Each row comes from the steps of one walk. Every step used is in the known rows, and no mark comes twice. Write the walk behind each row, first mark first.
Known rows:
damolet -> sumu: [ 1.928 -0.304 -0.950 -0.039 -2.268  1.089  1.501  0.359 -0.169 -0.166
 -0.792  1.181  0.911 -0.819 -1.947  1.518 -0.773  2.730 -1.336  1.195
  0.233 -0.776  1.219]
suno -> mevatom -> damolet -> rezet: [ 3.585 -1.022 -0.786  0.738  0.234  0.877 -2.666  0.653  1.314  0.342
 -0.283  1.457 -0.929  0.486 -0.539  1.835  1.623 -0.679 -0.590 -0.770
 -0.604 -0.229 -1.013]
mevatom -> damolet: [ 1.057  1.667 -0.115  0.576  0.765 -0.142 -1.537 -1.200 -0.427  1.134
  0.372  0.603 -1.363  0.511  0.674  0.397 -0.120 -2.977  0.510 -1.432
 -0.613 -1.011 -1.461]
damolet -> rezet -> vogem -> sumu: [ 2.189 -2.280 -0.497 -0.718 -3.084  2.619 -3.639 -0.550  1.503 -1.944
 -1.206  0.843 -0.705 -2.243  2.940 -1.066  2.684  2.782 -0.297  1.375
 -0.055  0.718  0.665]
rezet -> vogem -> sumu: [ 0.892 -1.453 -0.111 -0.891 -2.473  2.315 -3.210 -0.951  0.857 -1.549
 -0.870  0.766 -0.340 -1.921  3.024 -1.892  1.721  2.285  0.067  1.188
 -0.453  0.534  0.162]
gudiv -> kinum -> suno -> mevatom -> damolet -> rezet: [ 4.460 -0.636 -0.822  1.326  0.515  0.559 -3.586  0.462  1.227  0.594
 -0.963  0.924 -1.502  0.451  0.562  2.172  2.194 -1.696 -0.021 -1.045
 -1.247  0.521 -0.719]
kinum -> suno -> mevatom -> damolet -> sumu: [ 3.346  0.615 -1.031  0.449 -0.422  0.662 -1.120  0.207 -0.093  1.559
 -0.768  2.276  0.370  0.316 -1.816  2.117 -0.676  0.012 -1.438 -0.014
 -1.447 -0.668 -1.134]
suno -> mevatom -> damolet -> sumu -> vogem: [ 2.408 -0.669 -0.075  1.353 -1.077  1.744  0.451 -0.205  1.047 -0.382
  0.313  2.801 -0.055  2.759 -0.252 -0.076 -1.824  0.767 -0.423  1.011
  0.669 -0.917 -0.822]
rezet -> vogem: [ 0.058 -0.917 -0.556  0.768  0.716  1.980 -1.134  0.155  1.066 -1.815
 -0.926 -0.446 -0.977 -0.591  0.767 -1.803  1.760  0.082 -0.673 -0.548
  1.238 -0.087  0.193]
sumu -> damolet -> rezet -> vogem: [ 1.928 -2.534 -0.858  0.373 -0.286  3.271 -2.018  0.487  3.046 -2.623
 -0.686  0.366 -1.836 -0.039  1.241 -0.101  2.714  1.030 -1.036 -0.474
  0.706  0.429  0.814]
kinum -> suno: [ 1.222  0.708 -0.190  0.328  1.007 -1.908 -2.372 -0.167  0.213  1.632
 -1.030 -0.475 -1.180 -0.043  1.443  1.437  0.748 -2.761 -0.911  0.009
 -0.820  1.484 -0.664]
rezet -> vogem -> sumu -> damolet -> mevatom -> suno -> kinum -> gudiv: [ 0.586 -0.466 -0.328 -0.403  1.797  0.152 -2.044 -1.910  0.655 -1.483
  0.830  1.070  1.827  1.458  3.689  1.371  0.917  0.750 -0.704  1.061
 -0.075 -0.874 -0.876]
vogem -> rezet -> damolet -> sumu: [ 2.806 -1.506 -1.129 -1.727 -0.936  1.155 -0.465 -1.233  0.604 -0.207
 -0.358 -0.411 -0.218 -1.293 -1.007  1.555 -0.226  3.154 -0.635  1.940
 -1.572 -0.669  1.609]
kinum -> vogem -> rezet: [-0.762 -0.076  1.427  0.585  0.455 -0.172  0.345 -0.150  1.862  0.376
  0.144 -1.264 -1.411 -1.348  1.085 -1.262 -0.097 -1.252  0.806  1.881
 -0.178  0.194 -0.069]
kinum -> suno -> mevatom -> damolet -> rezet -> vogem: [ 2.945 -1.378 -1.116  1.290  1.272  1.898 -3.710  0.557  2.053 -1.037
 -1.537  0.366 -2.041 -0.250  0.819  0.015  3.223 -1.326 -1.395 -1.151
  0.513  0.292 -0.718]
gudiv -> kinum -> suno -> mevatom -> damolet: [ 2.475  1.480 -0.090  1.246  2.550 -0.236 -4.010 -0.348 -0.099  2.128
 -0.356  1.239 -1.039  1.681  0.915  0.744  0.373 -3.923  0.712 -2.013
 -2.796  0.281 -2.830]
sumu -> damolet -> mevatom -> suno: [ 1.795 -0.315 -0.145  1.061  1.360  0.658 -2.409  0.308  0.779  0.837
  1.501  2.522  0.294  2.381  1.305  0.516 -0.021 -0.243  0.732 -0.173
 -0.178 -2.169  0.707]
damolet -> rezet -> vogem: [ 1.867 -2.092 -1.059  0.923 -0.145  2.382 -1.629  0.655  1.972 -2.336
 -1.380 -0.343 -1.498 -1.063  0.543 -0.595  3.064  0.910 -1.178 -0.254
  1.770  0.082  0.985]
vogem -> rezet -> damolet -> mevatom -> suno -> kinum: [ 0.373 -1.505 -1.101  1.415  2.839 -0.324 -1.262 -2.605 -0.432  0.572
 -0.021  1.055  0.643  1.047  0.732  1.577  0.352  1.342  1.099 -0.170
 -1.000 -0.928 -0.462]
sumu -> vogem -> rezet -> damolet -> mevatom: [ 3.052 -2.781 -0.786 -0.892  1.248  0.287 -1.867 -0.146  2.098 -0.693
  1.531  0.741 -0.016  1.257  0.070 -2.176  0.835  1.434 -1.382  1.954
 -1.710 -2.757  0.340]
damolet -> rezet: [ 2.552 -1.758 -0.785  0.296 -1.244  0.640 -0.809  0.748  1.312 -0.845
 -0.667  0.217 -0.740 -0.742 -0.237  1.746  1.856  1.079 -0.764  0.415
  0.826  0.257  1.061]
rezet -> damolet -> mevatom -> suno -> kinum -> vogem: [-0.426  0.496  0.375  0.389  1.854  0.264  0.735 -1.593 -0.026  0.272
 -0.338 -0.382  0.071  1.578 -0.887  1.093 -0.799 -1.437  0.662 -0.224
 -0.995 -0.122 -0.805]
gudiv -> kinum: [ 1.314  0.345  0.023  1.443 -0.324  0.960 -0.537 -0.511 -0.550 -0.863
 -0.883 -0.986 -0.547  0.027  1.817 -0.428  0.919 -0.223  2.504 -0.750
 -1.141  0.613  1.412]
rezet -> vogem -> sumu -> damolet -> mevatom: [ 2.717 -2.583 -0.576 -0.851 -1.324  2.317 -2.308  0.790  2.933 -1.353
  1.459  3.316  0.645  1.364  1.097 -2.053  0.962  2.253 -1.753  1.119
 -2.114 -1.956 -0.126]
sumu -> damolet: [ 0.206 -0.827  0.393 -1.130 -0.323  1.726 -0.832 -0.369  2.221 -0.553
  1.484  1.434 -0.685  2.117  1.343  0.877 -0.747  0.383  0.419 -0.425
 -2.071  0.804 -0.331]

Which walk is each row?
[ 1.379 -1.314  0.394  1.708 -0.635  0.686 -0.126 -0.998  2.001 -0.048
  0.517  1.029 -1.427 -0.117  1.986 -1.030 -0.600  0.774  0.574  2.443
  0.823 -0.919  0.162]	mevatom -> damolet -> sumu -> vogem -> rezet
[ 0.863 -1.852  0.336 -1.765 -2.026  3.340 -3.090 -1.053  2.834 -1.605
  0.843  1.941 -0.948  0.765  3.551 -0.483  0.468  1.934  0.439  0.362
 -2.430  1.239 -0.180]	rezet -> vogem -> sumu -> damolet
[ 2.731 -2.025 -0.451 -0.574 -2.072  2.889 -4.689 -0.465  1.570 -1.308
 -0.962  1.639 -0.626 -1.472  2.605 -1.075  2.549  2.010 -0.244  0.745
 -0.953  0.551 -0.555]	suno -> mevatom -> damolet -> rezet -> vogem -> sumu
[ 2.900  0.412 -0.996  0.334 -0.797  1.331 -0.334  0.282 -0.186  1.029
 -0.424  2.419  0.737  0.330 -2.229  1.649 -0.940  0.982 -1.107 -0.023
 -1.145 -1.198 -0.853]	suno -> mevatom -> damolet -> sumu
[-0.457 -0.876  1.009  1.297  1.384  0.247 -0.090 -1.079  2.254  0.491
  0.543  0.392 -0.854  0.108  1.478 -0.353 -0.254 -0.493  1.082  1.461
 -0.965 -0.327 -0.515]	sumu -> damolet -> mevatom -> suno -> kinum -> vogem -> rezet
[-0.572 -0.611  0.814  1.699  1.489 -0.278  0.217 -0.906  1.473  0.644
  0.128 -0.091 -0.625 -0.613  0.984 -0.619  0.034 -0.628  0.919  1.613
 -0.197 -0.593 -0.425]	damolet -> mevatom -> suno -> kinum -> vogem -> rezet
[ 1.988 -0.281  0.028  0.939  2.565 -0.184 -3.432  1.238  0.479  1.500
 -1.042  0.851  0.399  1.711  0.344  0.360  0.685 -1.401  0.360 -0.763
 -3.193  1.910 -1.962]	gudiv -> kinum -> suno -> mevatom
[ 1.550 -1.634  0.405  1.671  0.067  0.914 -0.658 -0.383  2.163  0.199
  0.601  1.689 -0.847  0.498  1.446 -1.114 -0.655  0.993  0.470  2.293
  0.118 -0.739 -0.551]	suno -> mevatom -> damolet -> sumu -> vogem -> rezet
[ 2.564 -1.696 -0.513 -0.531 -2.759  2.575 -4.163 -1.011  1.397 -1.579
 -1.065  1.113 -1.159 -2.115  3.184 -0.976  2.634  1.711 -0.161  0.860
 -0.270  0.354  0.146]	mevatom -> damolet -> rezet -> vogem -> sumu
[ 0.998 -1.878  0.432  1.401 -0.937  0.696  0.407 -0.552  2.087 -0.469
  0.395  0.792 -0.998 -0.261  1.741 -1.172 -0.568  1.738  0.388  2.937
  1.038 -0.585  0.679]	damolet -> sumu -> vogem -> rezet
[ 2.934 -2.468 -1.002 -1.325  1.466  0.014 -2.150 -0.035  1.678 -0.334
  1.304  0.313  0.186  0.420 -0.433 -1.728  1.193  1.309 -1.482  1.601
 -2.190 -2.764  0.389]	vogem -> rezet -> damolet -> mevatom
[ 2.438 -0.399 -0.609  0.146  2.349  0.009 -3.069 -0.487 -0.230  0.859
  1.007  0.873  0.147  1.587  0.612  0.472  0.494 -0.252  0.782 -0.013
 -0.360 -2.470  1.079]	rezet -> damolet -> mevatom -> suno
[ 0.007 -0.677  1.044 -1.369 -1.661  2.425 -1.982 -1.870  1.999 -0.401
  0.985  2.065 -0.552  1.616  3.060  1.210 -1.025  0.896  1.662  0.374
 -2.875  1.499 -0.660]	mevatom -> suno -> kinum -> vogem -> sumu -> damolet
[ 2.403 -1.668 -0.401 -0.358 -1.424  1.737  0.621 -1.119  1.083 -1.402
  0.313  0.935 -0.387  2.205  0.055  0.160 -1.497  2.205 -0.340  1.839
  0.374 -0.470  0.847]	rezet -> damolet -> sumu -> vogem
[ 3.154 -2.685 -0.347 -1.161 -2.936  2.313 -2.586 -0.021  2.938 -1.393
  0.266  1.700 -1.040  0.017  1.970  2.014  1.540  2.422 -0.223  0.890
 -1.351  1.082  0.864]	vogem -> sumu -> damolet -> rezet
[ 0.975 -0.676  0.363 -1.387 -1.482  1.182 -2.254 -2.191  0.193 -0.157
 -0.293  0.772  0.430 -0.318  1.797 -0.038  0.059  1.267  0.827  1.520
 -2.300  0.293 -0.535]	rezet -> damolet -> mevatom -> suno -> kinum -> vogem -> sumu
[ 3.565 -1.688 -0.527  0.035 -1.851  2.471 -5.666 -0.663  1.490 -1.114
 -1.683  1.126 -1.246 -1.491  3.757 -0.720  3.119  0.921  0.330  0.467
 -1.624  1.270 -0.314]	gudiv -> kinum -> suno -> mevatom -> damolet -> rezet -> vogem -> sumu
[ 3.128 -1.795 -0.509 -0.440 -1.754  2.193 -5.541 -0.531  1.649 -0.744
 -1.376  1.470 -1.010 -1.503  3.107 -0.599  2.801  1.020 -0.533  0.720
 -1.272  1.062 -0.785]	kinum -> suno -> mevatom -> damolet -> rezet -> vogem -> sumu
[ 0.609 -0.284 -0.408 -0.521  3.375 -1.396 -1.564 -2.260 -0.039 -0.616
  0.930 -0.501  1.642  1.050  2.728  1.795  0.701  0.085 -0.359  1.411
 -0.180 -1.338 -0.666]	vogem -> rezet -> damolet -> mevatom -> suno -> kinum -> gudiv
[ 2.343  0.017  0.414  0.983  0.131  1.403 -2.855 -0.123  0.918  0.386
  1.035  2.215  0.043  1.967  2.356 -0.004  0.140 -0.305  1.807  0.224
 -1.054 -1.642  1.038]	gudiv -> kinum -> vogem -> sumu -> damolet -> mevatom -> suno
[ 0.313 -1.337 -0.844  1.301  0.899  0.643 -1.321 -2.337 -0.135  0.251
  0.067  2.789  1.224  1.644  1.477  1.689  0.000  1.967  1.015 -0.327
 -1.265 -0.459 -0.783]	vogem -> sumu -> damolet -> mevatom -> suno -> kinum
[ 0.528 -0.313  0.636 -0.402 -2.001  1.024 -1.526 -1.547  0.169 -0.040
 -0.413  1.471  0.770 -0.501  1.830 -0.266 -0.025  1.159  0.664  1.508
 -1.430  0.165 -0.686]	damolet -> mevatom -> suno -> kinum -> vogem -> sumu
[-0.516  0.815 -0.095  0.083  2.595 -1.408 -0.482 -1.993 -0.869 -0.508
  0.412 -0.243  1.826  1.164  2.594  2.455  0.153 -0.479 -0.013  0.548
  0.821 -0.426 -0.866]	mevatom -> suno -> kinum -> gudiv
[ 1.727 -1.175 -0.108  1.079 -2.159  1.588  1.781 -0.144  1.037 -1.142
  0.114  1.910  0.045  1.936 -0.025 -0.158 -1.616  1.990 -0.541  1.829
  1.635 -0.544  0.624]	damolet -> sumu -> vogem
[ 1.457 -2.157 -0.020 -1.877  1.722  0.465 -2.463 -2.429  1.618 -0.692
  0.927 -1.861 -1.927  0.606  2.048 -0.594  0.198  0.717  1.104  1.547
 -1.910  0.076  0.376]	sumu -> vogem -> rezet -> damolet
[ 0.139 -1.724  0.913  1.490  0.141  0.162 -0.326 -0.694  2.254 -0.392
  0.779  0.273 -1.425  0.163  2.722 -1.882 -0.184  0.457  1.072  2.390
  0.895 -0.220  0.093]	sumu -> vogem -> rezet
